Each row was made from one path, in order. Every step used is in the known rows, and no mark comes twice. Write each row's path.
Known rows
C V Q: [-10.4  -5.3  23.3 -15.9  35.4  15.8  12.7  -8.4  -8.1 -21.1  26.7  15.9
 -17.8  -9.5  -7.2  -6.9  24.1  32.2 -26.9   6.6   2.0 -23.7   3.1]
V P: [-15.9  -4.9  28.0  -1.2  32.5  -0.9  21.7 -11.4  -3.0  15.2   6.6  12.8
   4.8  -9.8  -1.9  -0.8   6.5  20.3 -19.9   0.7   5.1 -10.9  -2.2]
Q U T: [-12.4  -4.5  38.2   8.0  28.1   6.0 -14.6 -16.9 -30.1   4.8 -19.7  10.5
  17.1  -7.6 -16.0  -5.9   0.9   2.5 -23.7   7.1  26.9  -4.3  -5.8]
M A H Y P V T: [  2.3 -30.8  23.3 -37.9  17.6 -30.4   5.9  -9.0 -27.6  43.1  17.7  32.6
   9.3   0.7   1.6  -1.6   8.6  35.7 -27.8  -3.1  17.5 -28.2   8.3]
P Y H: [ -1.8   5.2  33.0  -5.7  21.8   2.3  -8.4  17.8  -4.4   5.3  -4.7   0.4
   8.5  -8.1  -9.5   1.5  13.7  11.3 -25.2   6.4 -24.2 -15.5 -17.4]
P V Q U: [ -4.6  -5.0  44.6 -15.3  48.4 -16.8  11.7 -17.8 -22.3  20.8  -4.6  16.3
  -6.8   4.6 -11.5   9.2  21.8  18.8 -27.6   5.0  13.6 -29.3  12.3]
C V: [-13.0 -14.4  32.2  -5.2  22.5  10.9  -0.3 -10.3  -7.2 -19.1  13.1  11.9
 -12.2 -13.3 -12.1  -7.9  15.9  27.6 -31.6   5.0  -3.9  -4.1  -9.0]
A M: [ 13.9  -0.2  27.0 -13.2  39.9   0.6  -3.2  -1.6   1.1  -1.8  13.3  20.3
  -0.5  -2.1  -1.7  -2.0   9.5  23.3 -28.8  14.6  -7.1   2.6   5.9]
A H Y P V: [  5.8 -24.1  23.0 -18.3   9.9 -15.0   7.4  -6.0 -19.8  36.8  -1.3  13.2
  -0.8  10.2  -8.8   2.2   0.5  28.5 -19.7  10.0 -10.2 -11.2   0.3]
C V Q U T: [-17.6 -10.9  44.5 -12.1  34.4  22.9  -4.0 -18.6 -37.7  -7.1   1.6  23.8
   2.5 -10.2 -15.7 -10.3  12.8  19.9 -26.2  11.7  46.0 -23.2   5.7]
Q U T V P Y: [-26.6 -26.1  72.8 -12.6  24.2 -14.3  -2.7  -2.0 -31.4  70.0 -16.8  22.0
  44.1  -7.3 -13.3   5.2   1.4  15.4 -26.4   9.2  57.4 -19.5   3.6]
Q V P Y: [-11.1 -25.9  63.6 -12.5  14.6   5.7  13.4   0.8 -12.1  39.1   6.3  20.0
  10.7  -0.4  -8.3   5.5  19.9  48.4 -31.6   3.6  14.5 -30.3  -1.5]
V T: [ -5.4   1.0  18.5  -1.7  36.5   2.3  -0.2  -6.6  -6.2   3.1  21.0   6.4
  14.8  -7.4  -4.9  -5.9  15.0  24.9 -22.4   0.2   7.5 -15.2  -5.2]
H Y P V Q U: [  0.0 -31.4  42.4  -5.3  33.0 -13.1  28.8 -23.0 -27.0  38.3 -20.7  19.8
   0.6   7.0 -10.7   2.7  13.1  35.8 -20.9   6.3  16.2 -34.1  17.6]
A H Y P V T U: [  2.5 -21.5  14.7 -16.5  16.5 -23.2   0.9 -14.5 -27.7  54.7   0.6  18.4
  24.6  -2.1  -9.2  -7.4  -4.7  42.4 -23.9   9.4  32.2 -19.9  15.8]
U T V: [-25.8  -9.6  23.7 -10.8  19.1  -7.9 -11.6  12.4 -13.2  23.4  -0.6   6.2
  29.2 -10.8 -13.1  -4.3   2.4   6.4 -19.4   9.0  16.3   1.0  -9.2]
T V Q U: [ -7.8  -5.6  33.6 -13.6  47.2  -9.8  21.1  -4.4 -18.4  18.3   3.9  16.2
   4.8  -9.6  -8.6   3.0  22.7  14.1 -17.4   7.3  11.7 -17.4  15.8]
V C: [  8.1   4.6  31.2   0.8  38.8  -1.8   6.6 -11.8   4.4  -0.2  17.7  11.3
  -1.7  -2.4   3.4   6.8  -1.4  27.0 -27.0   6.1 -30.2 -17.5   0.9]
M A H Y P V Q U: [  9.5 -27.2  33.5 -36.3  29.8 -29.4  23.1 -22.1 -40.1  33.6  -0.9  40.3
 -12.7   3.2  -0.6   3.8  14.2  25.4 -25.7   2.1  15.1 -36.8  25.6]
Y P V: [-24.0 -19.8  39.4 -12.4  28.6 -18.9  10.3 -23.5 -11.9  39.5  -9.0  13.2
   6.2  -6.5  -8.2   8.2   8.5  26.6 -21.9   1.8   8.0 -12.3  -7.0]
M A H: [  3.9   6.0   7.9 -27.1  25.4 -17.5  -3.3  -5.4 -13.1 -13.5  24.5  23.2
 -15.9 -11.1   2.7  -1.4  13.0   3.7 -29.4  -2.1 -19.2  -8.4  -0.2]
R Y P V: [-20.9 -32.6  42.6 -23.4  25.4 -21.1  11.3 -18.1  -7.4  23.8 -14.2  20.9
  -0.6 -10.3  -9.8   3.5  17.5  30.1 -32.6   5.6  -6.4 -20.5  -4.7]
A H Y P V C: [ 18.4 -21.0  37.3 -21.8  20.5 -15.8  11.7 -11.4 -15.6  45.8  10.7  21.9
   0.1  15.4   2.2  11.3 -12.9  41.4 -22.3  14.4 -22.9 -23.0   9.3]
U T V Q: [-23.1  -0.6  13.7 -21.6  31.9  -2.7   1.6  14.3 -13.3  21.0  12.6  10.5
  23.5  -7.9  -7.9  -3.7  10.0  10.4 -14.3  10.5  21.6 -18.5   2.9]

Write each row's path
[-30.5 -21.0  51.9 -18.0  16.6 -14.2  -3.6  12.9 -13.4  64.6   0.3  15.1
  43.2  -6.5  -8.8   3.8   0.7  19.0 -24.9   8.2  40.2 -20.2  -3.6] | U T V P Y
[ -9.3 -11.9  25.5  -3.4  22.8   4.0  -1.0  -9.0 -19.8  15.8   8.0  15.1
  21.5 -18.4 -12.6 -12.5  16.7  49.2 -29.3   3.9  32.2 -17.7   9.1] | Q V T U
[-24.4 -20.0  40.3 -18.2  36.7 -15.3   7.3 -23.8 -18.3  51.5   6.0  17.1
  23.5  -6.4  -5.5   4.4  11.1  36.5 -19.9  -0.4  33.5 -21.7  -4.2] | Y P V T
[ 24.7  -2.9   1.5  -1.7  10.2   2.6  -0.6  11.6  -7.9 -12.0  12.8   2.4
  -9.9   9.3  -7.6  -8.1   4.0  16.8 -22.5  10.7 -36.2  -4.3  -1.3] | A H Y
[  1.9  -5.8  48.0 -13.1  38.4 -22.1   1.3 -10.4   0.3  26.3  10.6  13.7
  -1.3   7.3  -1.2  16.0   0.5  31.5 -34.0   6.2 -21.8 -22.9   1.7] | P V C
[-11.2 -31.4  43.3  -7.3  25.3  -5.5  10.1 -18.2 -39.8  46.9 -28.8  20.5
  20.0   8.0 -14.8  -2.7   0.6  28.1 -18.7  10.2  43.5 -33.7  12.2] | H Y P V Q U T
[-16.2 -12.3  23.8  -2.8  28.7   2.8  -7.1 -19.4 -15.2  -0.9  15.3  16.5
  12.7 -25.9 -11.9 -18.0  11.0  41.3 -35.4   4.0  37.8 -12.4   6.6] | C V T U
[-14.4  -6.4  24.8  -7.8  34.6 -29.5  -9.5 -14.3 -12.3  35.6   0.2  10.0
  22.2 -10.1 -12.1  -3.0   8.2  32.0 -35.7   1.0  32.7 -20.0   8.2] | P V T U
[  0.0 -25.4  14.9  14.5  13.7   2.4  19.3 -11.2  -4.2   8.7 -10.8   5.9
   4.5  -5.2  -6.4  -8.7   2.6  31.8 -17.4   3.6 -15.2 -10.0  -3.2] | H Y P
[-10.8 -16.2  53.4 -15.4  38.6 -19.4  14.4 -28.8  -7.9  48.2   3.1  21.9
   8.0  -1.4   3.0  17.1  -5.0  38.8 -23.8   5.9  -4.2 -24.0   2.5] | Y P V C
[-19.9 -16.7  60.0 -20.7  19.5  14.5   9.2   9.5 -14.9  19.7   4.2  19.9
   6.6 -16.3  -8.7  -2.4  12.5  31.2 -28.4   8.5  13.3 -19.3 -12.6] | C V P Y H
[-12.3  -8.9  35.3 -15.5  35.8 -18.0  -5.7  -5.3 -10.4  29.8  13.3   8.6
  14.9   2.4  -9.6   3.6  16.3  29.4 -29.3   0.3  15.9 -20.8  -4.3] | P V T
[-12.0  -1.4  44.1 -11.0  26.0   2.1  11.5  13.1  -7.6  29.5  -4.0  10.9
  16.0 -10.6  -4.3   2.5   8.2  17.6 -21.3   5.4  -0.5 -20.7 -11.6] | V P Y H
[-19.1 -20.7  51.2 -16.5  24.7 -21.4  14.4   8.1   0.0  56.2   8.2  14.1
  23.8  -7.1  -4.9   9.0  12.7  27.4 -26.7   3.9  12.7 -19.8   1.2] | T V P Y
[-32.4 -21.6  54.6 -10.3  30.2  -7.2   8.7  -6.6 -33.8  53.1 -16.4  22.9
  37.3 -14.6 -12.2  -1.2  -2.2   7.7 -15.5   8.4  56.8  -2.9   4.7] | Q U T V P
[-32.8 -12.5  50.2 -26.7  16.3  -4.3  -2.5  32.6 -20.6  62.3  -9.7  13.8
  48.2 -14.4  -9.9   0.5  -1.2   9.8 -15.0  12.1  33.3 -14.0 -12.6] | U T V P Y H
[ -6.2 -14.5  35.8 -11.7  24.3  15.8   2.9   0.5 -17.9  10.7  20.8  14.4
  14.3  -5.6  -9.7  -5.8  24.6  45.6 -23.2   2.3  15.5 -18.8  -4.1] | Q V T
[-36.0 -15.9  34.6 -16.4  23.1  -7.2   7.9   7.7 -15.9  48.2   0.4  16.0
  36.7 -13.6  -8.1  -2.6  -3.3  12.2 -14.8   7.5  39.1  -3.8  -3.1] | U T V P
[-21.6 -15.3  43.9  -5.4  26.2  -7.3 -10.3  -1.9 -30.9  29.2 -18.0  12.7
  30.1 -12.3 -17.7  -2.4   3.1   2.0 -20.2  10.0  33.6   1.9  -1.3] | Q U T V
